Every row comes from one small tree of marks. The marks that hang from a mark follow it in brackets, in alphabetical order. Every link used is in the known rows. Which tree was each row made from?
Known rows
nizum{sufab{digod zemet{goza{rigas}}}}: [ 22.8  11.4 -24.9  20.2  25.9 -10.3 -18.2   8.2 -14.0   3.3 -11.0  -7.6
  41.7 -20.9   6.1   4.6  -4.3  11.8  14.4  -3.6  20.5 -11.2 -12.0 -44.8
  16.0 -10.7 -37.5   6.7 -35.2 -45.7 -15.5  10.0  14.3  -3.1   7.0]
kuve{sinar}: [  8.8 -18.2   1.6  13.9  18.5  -1.9   3.5   9.1  -6.6  -9.5 -11.4  18.6
  21.6  -1.2   9.0   9.2  -2.0   7.6  12.9  10.3  -1.8  -7.2   2.5  -6.9
  -6.3  14.0 -22.1   4.6 -28.8 -21.2  12.2  15.4   5.7   6.4   5.9]
menuke{lifur}: [ 11.2  -2.2  -0.9   5.5  -3.9 -11.3   6.0   8.7 -16.9  -2.0 -17.2   2.8
   1.4   1.1  -8.9   3.6  -1.7  -0.6  -6.9  -2.3  -1.5  -3.1 -15.1  31.3
  24.4   0.4 -10.5  -3.7  -7.0 -21.8   0.2  -2.7   2.0   8.1   2.0]
rigas{goza{zemet{sufab}} sinar{kuve}}: [ 18.8 -10.2  -3.1  -3.9   3.7 -21.8   9.8 -12.7 -15.5 -22.8   0.4  22.3
  37.3 -24.2 -18.2  13.3   6.4   9.8  42.6  -3.7   7.0  -7.1  -4.4 -23.6
 -23.4  34.2 -34.6   5.5 -34.6 -19.3   8.2  21.6   2.8  -4.9  16.8]
goza{rigas zemet{sufab{digod}}}: [ 23.0   3.1 -15.4  -0.8   2.9 -29.8 -12.9  -9.9 -16.6   5.8 -10.1  -8.4
  34.9 -31.1 -18.1  -3.6  -4.8   5.8  10.2 -15.9  11.7  11.0 -15.8  -8.1
 -11.0 -28.6 -18.0  -6.7 -26.5  -7.3 -12.3   6.6  -5.1  -1.5   5.6]
nizum{sufab{digod zemet}}: [ 19.9  14.9 -36.0  -2.5  28.0 -17.7 -32.5 -21.3 -22.6  18.1  -5.1  10.5
  42.9 -23.0  -1.9  10.2  14.6  16.4   9.4 -16.7   6.9   2.1 -13.6 -27.5
  11.2 -23.9 -32.8  22.1 -19.0 -36.4 -16.7  -8.0   6.8  -5.6 -26.1]
zemet{goza{rigas{sinar}} sufab{digod}}: [ 14.9 -22.7  -7.9   6.2  23.3  -1.4   3.9  12.1 -11.2  -6.7 -32.7 -32.8
  43.7 -27.6   1.2   7.0  -2.5  -5.2  27.8  13.2  16.4  -0.3   8.4 -21.1
 -14.1   0.8 -17.6   6.1 -48.6 -14.0  -3.5  22.5  -5.8  -3.9  26.0]
sufab{digod nizum zemet{goza}}: [ 22.3  25.7 -24.7   3.0  27.8  -7.9  -8.0  -5.7 -19.6  10.1  -5.8  10.2
  42.3 -13.4  -2.1   8.1  11.3   6.2  14.6   0.7  21.4  -6.1  -5.0 -33.9
   5.3 -21.5 -29.8  17.8 -16.6 -42.8 -11.0   4.3  21.1 -12.4  -0.8]
goza{zemet}: [ 15.1   9.8  -3.1  12.5 -11.4 -23.7   2.8  -1.7 -14.0  -3.3   9.1  26.7
   2.7  -6.0 -11.0  -0.4 -10.2  13.2   2.4 -11.5  12.4  -5.0 -15.8  -1.6
  -2.9  -5.3 -19.2 -13.4 -17.1 -23.4  -2.0   5.7   9.5  -3.4   3.9]
goza{rigas{sinar} zemet{sufab}}: [ 16.2 -16.6   2.3  -7.8  -2.4 -27.7   3.6  -4.7  -9.4 -13.2 -15.8  -9.0
  25.4 -22.2 -12.4  -8.1 -10.4   1.0  32.6  -0.8   9.3  -5.0  -9.0  -8.8
 -18.0   4.7 -18.0 -11.4 -46.9  -7.9   6.5  20.0 -11.1  -5.7  18.2]
menuke{lifur zemet{goza sufab}}: [ 12.6  19.7  -6.6  -3.2  -8.5  -2.9  14.7   3.4  -3.6   2.4 -21.3 -14.7
   5.9 -24.9 -34.7  -5.4  -5.3   8.5  -5.2   2.4  14.3   1.6 -24.4  17.7
   9.5 -11.5 -11.3 -16.8 -11.1 -32.7  -9.9  -3.8  -8.4  25.3  25.4]
nizum{sufab{digod}}: [ 18.6  -5.2 -32.2   6.1  28.3 -16.8 -20.0 -12.0  -7.7   8.4 -13.2   3.8
  30.0 -13.6  -7.4  12.9  14.8   5.8   3.3  -8.4  -1.2   9.6  -3.2  -9.6
   6.3 -16.8 -23.3  22.3 -16.6 -34.9 -12.0   3.8   3.5 -17.5 -14.2]
sufab{zemet{goza}}: [ 13.3  17.4  -5.9  16.4   4.0   1.9  -5.6  10.5 -16.2  -1.3   4.3  13.9
  17.2  -0.5   2.9   2.3  -7.5  13.4   7.8   1.1  25.7 -18.0  -7.5 -28.4
   1.9   2.8 -22.0 -14.2 -19.5 -34.1  -2.5   5.2  21.9  11.0  11.6]
rigas{goza{zemet{sufab{digod nizum}}} sinar{kuve}}: [ 29.3  -1.8 -20.9 -18.2  26.7 -28.3   6.0 -27.5 -16.5 -10.5  -9.5  21.2
  65.4 -38.4 -26.2  17.9  25.7   1.2  49.7  -1.7   2.0   5.2  -0.1 -28.1
 -21.2  11.0 -42.0  36.8 -32.1 -28.1   0.3  20.4  -1.3 -27.3   4.5]
sufab{digod zemet}: [ 11.8  17.0 -18.6   1.5  17.4  -9.5 -20.8 -13.1 -31.2  18.3  -0.3  11.7
  41.3 -19.4   5.8  10.7   6.9  13.4   8.1 -11.5  16.0   1.4 -11.1 -22.3
   6.2 -25.0 -28.5   9.0 -16.5 -19.4 -13.5  -9.8  11.7   4.3 -17.7]
sufab{digod nizum zemet{goza{rigas{sinar}}}}: [ 13.8   0.8  -8.0   5.8  32.1  -7.0   7.3   5.9 -18.6  -1.0 -23.0 -11.1
  53.9 -23.0  14.5   4.1  -1.3  -1.4  40.7  17.1  22.3 -16.3   3.3 -46.9
   5.9  -0.1 -35.7  20.4 -48.8 -36.5  -2.5  15.8   9.2 -18.2  12.1]
zemet{goza{rigas{sinar{kuve}}} sufab{digod}}: [ 11.4 -24.1  -1.9   8.9  32.4   4.2   8.7   3.7 -18.2 -11.5 -31.7 -21.3
  61.7 -26.2   0.0  15.4   3.5  -2.8  44.7  18.3   6.9  -4.7  14.2 -27.1
 -19.3  24.0 -23.3  16.3 -58.7 -18.3   4.6  26.7   0.6  -3.7  25.5]
goza{rigas zemet}: [ 12.5  -0.1   5.8  16.8  -9.3 -25.5   7.2   9.5  -8.6  -9.6   2.3   5.6
   9.1  -6.7  -3.6  -7.9 -19.7   8.8  10.8  -4.3  12.6  -9.4 -16.7  -8.4
   2.6   0.6 -16.4 -21.9 -32.2 -19.9  -2.5  16.6   8.5  -3.5  15.7]

Which tree is each row?
[ 18.6  20.8 -23.6 -11.6  30.8 -19.4 -18.2 -23.1 -22.0  18.6  -7.2  11.5
  50.8 -14.4  -2.8   6.4  19.8   3.2  16.5  -6.0   7.6   1.0  -8.9 -20.6
   6.1 -28.5 -27.2  25.5 -15.2 -31.0  -9.9  -3.8  11.0 -13.4 -19.2]	sufab{digod nizum zemet}
[ 22.6  14.9 -24.0  12.2  12.6  -7.7 -18.4   2.0  -7.8   0.2   0.1  14.1
  17.9  -3.6  -5.4   3.1  -2.1  15.6   8.0  -5.1  19.3 -18.0 -10.5 -33.4
   4.9   1.3 -26.9  -1.2 -22.1 -51.0  -7.1   7.5  18.8  -0.4   4.7]	nizum{sufab{zemet{goza}}}
[ 34.0  16.1 -31.7 -14.4  13.5 -36.1 -11.5 -20.0  -3.7  -0.4  -0.5  14.8
  39.3 -33.0 -33.3   7.2  18.3   1.8  13.7 -21.0  13.6  18.6 -15.2 -13.2
 -15.2 -27.3 -31.5  17.9  -2.0 -25.5 -17.5  13.7   4.3 -23.0   3.5]	rigas{goza{zemet{sufab{digod nizum}}}}
[ 12.3  14.3  -6.2  24.9  15.6  -1.5  -3.6  16.6 -21.6   5.2  -7.8  -8.4
  39.9 -18.3  15.0   4.3 -10.8  12.5  14.6   3.6  27.6 -13.0  -9.6 -38.2
  11.8 -10.7 -30.1  -6.1 -31.8 -28.0 -14.7   7.7  16.5   8.1  12.5]	sufab{digod zemet{goza{rigas}}}
[  8.4 -15.6  10.3  14.1  -4.7 -25.8  16.4   7.8 -15.1 -15.9  -8.3   2.7
  15.3 -16.2   6.7  -4.0 -19.7   5.3  30.0   6.0   9.9 -16.1  -8.5 -16.1
   1.2  16.4 -25.3 -14.2 -48.3 -17.2   4.1  18.3  -0.4  -9.8  14.0]	goza{rigas{sinar} zemet}
[ 28.7   3.3 -30.8  -9.6  30.8 -10.7 -11.2 -10.8  -0.8   2.2 -22.1  -9.9
  39.9 -13.6 -25.0   4.9  18.8  -7.9  10.0  -0.2  10.1  13.1   5.1  -7.9
 -20.4 -25.6 -12.8  21.2 -14.0 -30.0  -8.4  14.5   7.0 -16.9  12.9]	zemet{goza sufab{digod nizum}}
[  2.5  14.1  12.5  23.5  -9.9   0.0  34.9  29.7  -1.2  -6.7 -21.0 -23.7
   2.4 -16.3  -8.1  -4.2 -24.5   9.2   1.5  14.3  14.2 -13.8 -25.4   6.9
  32.7   7.2 -19.0 -26.4 -27.2 -38.7 -10.2   6.4   0.8  21.7  35.3]	menuke{lifur zemet{goza{rigas}}}
[ 29.6   0.4 -25.7 -20.8  18.6 -33.8   1.3 -18.3 -10.2  -6.2  -9.7   9.3
  45.0 -40.8 -24.0  12.0  17.1  -3.0  33.3  -7.6  11.6  13.1  -6.7 -23.2
 -14.7  -8.8 -37.0  25.7 -20.6 -23.5 -11.0  15.0  -2.8 -27.8   4.1]	rigas{goza{zemet{sufab{digod nizum}}} sinar}
[ 25.7  -6.8 -20.0  -2.7  30.6 -12.3  -5.7   0.6   4.0  -2.7 -29.1 -27.4
  46.0 -13.4 -17.3   0.8   8.6 -13.4  17.3   5.2  13.2   9.9   3.9 -12.7
 -13.7 -18.8 -13.5  13.4 -28.1 -29.1  -9.6  25.0   5.1 -17.7  24.1]	zemet{goza{rigas} sufab{digod nizum}}
[ 21.9  -1.6 -22.0   5.3  19.8  -1.3 -11.7  -0.8  -8.8   6.0 -15.6  -9.8
  32.5 -15.9 -19.0   9.7   6.2   2.0   1.4  -4.0  18.3  10.3   3.1  -8.0
 -18.9 -20.5 -13.1   4.9 -15.0 -19.7 -11.3   6.7   5.2   3.5  14.9]	zemet{goza sufab{digod}}
[ 13.8  -3.7 -15.4  17.2  38.8  -1.9  -1.2  -1.2 -27.4  -5.6 -20.0  -2.8
  67.9 -27.6  14.6  14.0   3.0  15.9  50.2  15.1  10.7 -25.4   3.7 -59.7
  11.0  24.4 -46.4  26.9 -64.2 -48.4  -0.4  19.3   7.6  -8.1   5.4]	nizum{sufab{digod zemet{goza{rigas{sinar{kuve}}}}}}
[ 21.5  -6.7  -6.8  -7.4  -6.8 -24.9   3.0  -3.1  -6.7 -16.8  -0.6  13.6
  19.6 -26.9 -19.1   7.6  -2.2   7.4  26.1  -9.8  14.8   0.3 -10.8 -17.8
 -21.8  12.6 -28.9  -4.1 -24.8 -12.9  -2.7  16.5  -0.3  -4.5  18.5]	rigas{goza{zemet{sufab}} sinar}
[ 24.9  -3.2 -32.0 -25.4  34.8 -22.7 -20.0 -27.3  -4.0  10.5 -24.8  -8.5
  47.2 -12.9 -24.6   5.8  29.9 -10.0  12.9  -7.9  -2.9  21.9   1.9   4.9
 -19.9 -33.9  -9.8  29.3 -11.9 -19.9  -7.2   6.8  -2.7 -20.9  -7.3]	zemet{sufab{digod nizum}}
[  3.4 -23.9   7.7  13.2  16.7  -1.2  21.9   4.7 -10.4 -22.6  -8.4  15.3
  35.1  -5.8  10.4  26.9   7.5   3.4  41.0  17.2  -2.0 -15.5   8.3 -21.2
  -8.0  53.0 -32.2  12.1 -37.7 -25.6   9.0  26.3  13.6  -6.8  12.7]	rigas{goza sinar{kuve}}
[ 17.4  10.5  -2.3  10.2  16.3 -11.5   1.3   9.2  -2.4  -8.4 -10.2  -7.6
  29.8   2.7   2.7  -4.3  -6.7  -1.4  23.0  10.6  18.6 -19.6  -6.8 -31.2
   5.5   3.6 -23.9  -4.0 -33.1 -42.6   1.5  24.2  21.6  -9.1  20.4]	sufab{nizum zemet{goza{rigas}}}
[  6.2  -5.1  10.7  17.2   9.4   0.7   9.5  21.6 -14.5 -12.5 -13.8  -9.2
  29.6  -8.0  21.6  -0.1 -19.7   4.2  34.4  15.6  24.9 -27.4  -1.7 -41.9
   4.2  22.4 -25.2 -12.7 -52.2 -27.3   4.1  18.0  14.7   5.0  22.8]	sufab{zemet{goza{rigas{sinar}}}}
[ 24.4  -3.1  -3.2  -1.1  -7.1 -31.3  -9.3  -5.9  -4.4  -7.5  -3.7  -5.3
  19.9 -13.2 -22.8 -10.6 -12.4   3.8  11.7 -14.8  11.4   1.4 -16.2  -2.2
 -16.2 -10.3 -10.5 -19.0 -28.8  -9.5  -2.1  17.7  -1.7  -0.7  19.6]	goza{rigas zemet{sufab}}
[ 29.4  13.6 -23.3   0.8  -0.5 -27.0 -12.8  -9.2 -12.2   1.0   6.2  14.0
  29.2 -34.0 -25.8  12.2   5.1   9.6   5.6 -25.8  19.2  16.6 -18.5 -14.3
 -15.0 -21.4 -30.5  -0.5  -6.3 -14.9 -20.6   5.7   1.8  -1.7   6.5]	rigas{goza{zemet{sufab{digod}}}}
[ 16.9  28.2 -19.6  -2.9   3.2  -0.9  10.4  -0.1 -15.6  15.6 -26.0 -17.1
  23.8 -40.9 -32.4   4.1   2.1  12.0  -6.4  -3.1  16.5  10.9 -21.5  10.2
  14.1 -28.4 -20.6  -1.5 -11.1 -29.6 -21.4 -12.0  -9.3  24.4  15.2]	menuke{lifur zemet{goza sufab{digod}}}
[  5.2  -0.2   4.6  21.2  28.7   8.6  12.8   8.7 -32.9  -5.2 -14.8  -3.4
  63.2 -24.8  21.3  15.9  -4.1  12.4  49.2  21.4  18.7 -23.5   5.3 -54.0
   6.2  25.9 -40.7  12.1 -62.2 -29.8   2.1  16.6  12.7   2.6  15.0]	sufab{digod zemet{goza{rigas{sinar{kuve}}}}}
[ 21.2 -21.0 -15.0  -8.5  35.6 -10.0   6.9   0.8  -1.1  -8.5 -39.6 -32.1
  51.3 -21.9  -8.7   2.6   8.2 -16.6  38.6  16.5  10.1   3.7  12.6 -23.7
 -17.9  -2.9 -16.7  23.1 -46.6 -25.3   0.1  28.5  -2.1 -24.2  23.5]	zemet{goza{rigas{sinar}} sufab{digod nizum}}
[ 20.7  20.6 -13.6   2.8  16.6 -10.0  -3.3   1.1  -8.2  -1.8  -1.1  14.1
  26.2   2.9  -5.8  -0.4   5.3   2.4  15.5   5.4  18.7 -15.8  -4.3 -27.0
  -1.2  -3.2 -21.7   3.4 -19.5 -44.3  -1.3  10.9  23.2  -8.4  10.3]	sufab{nizum zemet{goza}}
[ 11.1  -6.2   7.1  16.3   1.1 -15.8  25.3   1.7 -18.2 -24.5   6.9  33.8
  28.5 -16.8   0.7  19.4  -3.6  13.2  39.7   5.5   7.1 -16.8  -6.0 -28.4
  -6.0  44.3 -42.1   1.3 -37.5 -29.1   7.0  20.5  12.0 -10.0  14.6]	rigas{goza{zemet} sinar{kuve}}
[ 18.3 -21.3  -9.8  -6.0  44.8  -6.1  12.4  -8.0 -10.7 -12.2 -38.6 -23.4
  70.0 -22.2  -9.7  11.8  17.9 -11.6  51.1  24.7   0.1  -4.3  18.1 -26.0
 -22.2  18.8 -23.7  31.7 -56.7 -30.0   9.1  32.7   0.3 -22.3  24.9]	zemet{goza{rigas{sinar{kuve}}} sufab{digod nizum}}
[ 17.1  22.5 -27.0 -31.1  18.2 -22.9   3.8 -30.2 -10.0  19.3 -33.8 -18.2
  39.6 -39.5 -39.4   1.5  26.1  -2.4   4.7  -6.4  -3.6  21.8 -24.4  23.6
  14.5 -39.0 -15.3  20.8  -7.7 -30.5 -15.4 -14.2 -17.0  -1.1  -6.5]	menuke{lifur zemet{sufab{digod nizum}}}
[ 27.0  -5.2 -19.4 -11.5  18.2 -12.6  -6.6  -5.8   8.4  -7.2 -18.2  -7.2
  23.6   4.0 -27.8  -0.6  11.0 -10.4  13.0   3.0   7.2   3.4   6.2  -1.2
 -28.7  -5.8  -4.9   6.3 -14.2 -32.9   3.8  24.1   9.9 -15.7  19.7]	zemet{goza sufab{nizum}}
[ 15.7 -13.2  -6.4  -3.2  15.6 -24.3   4.4 -17.5 -29.1  -6.0 -17.3  -4.1
  62.1 -38.7 -10.8   4.5   4.6   7.0  46.3   2.1   0.4  -0.5  -2.9 -20.8
 -18.7   7.1 -29.4  13.1 -57.1  -9.3   5.0  15.8 -11.2  -7.1   8.5]	goza{rigas{sinar{kuve}} zemet{sufab{digod}}}
[ 23.7  -0.9 -17.1  -5.0   7.2 -24.2  -1.9  -9.0 -16.6  -5.2  -3.7   8.5
  37.8 -43.8 -16.6  15.8   4.9   8.2  25.1 -12.0  18.3  10.0  -9.6 -25.4
 -15.9  -5.6 -37.2  10.4 -22.6 -11.4 -13.8   6.3  -4.7  -8.2   6.3]	rigas{goza{zemet{sufab{digod}}} sinar}
[ 29.0  -5.1 -13.3 -20.7   6.1 -34.8   4.8 -12.8   1.4 -16.6  -6.5  12.5
  31.3 -24.4 -29.2   4.0  11.0  -3.9  34.7  -5.9   7.7   3.0  -8.2 -16.2
 -22.9   7.8 -30.1  11.6 -23.8 -25.7  -0.5  23.2   1.2 -24.7  15.8]	rigas{goza{zemet{sufab{nizum}}} sinar}
[ 31.4  15.1 -32.6 -22.3  17.3 -37.9 -17.6 -31.8 -13.0  10.1  -8.1  10.5
  40.6 -28.4 -36.6  -2.1  20.1  -0.2  12.4 -18.1   4.4  18.3  -9.7  -0.6
 -19.0 -38.9 -19.9  19.2 -11.2 -22.0 -10.3   4.2  -2.2 -21.7  -5.9]	goza{zemet{sufab{digod nizum}}}
[ 20.9  20.4 -13.5 -16.5   2.5 -13.7  16.8  -5.9   5.1   1.0 -29.0 -15.1
  15.8 -21.3 -45.4  -7.3   6.1  -1.3   2.9   5.4   6.5   2.1 -21.5  19.6
   8.4 -14.1 -11.6   0.7 -11.1 -44.2  -5.6   1.6  -6.1   7.2  22.5]	menuke{lifur zemet{goza sufab{nizum}}}
[  4.0  -7.3  15.4  21.5  16.6   6.0  17.1  12.1 -24.6 -16.7 -10.4   0.3
  48.5  -7.0  19.8   6.5 -12.3  10.3  49.1  24.6  14.2 -35.1   5.5 -48.7
  -0.8  44.4 -32.0  -1.5 -64.1 -31.1  13.2  26.0  16.8   5.0  23.3]	sufab{zemet{goza{rigas{sinar{kuve}}}}}
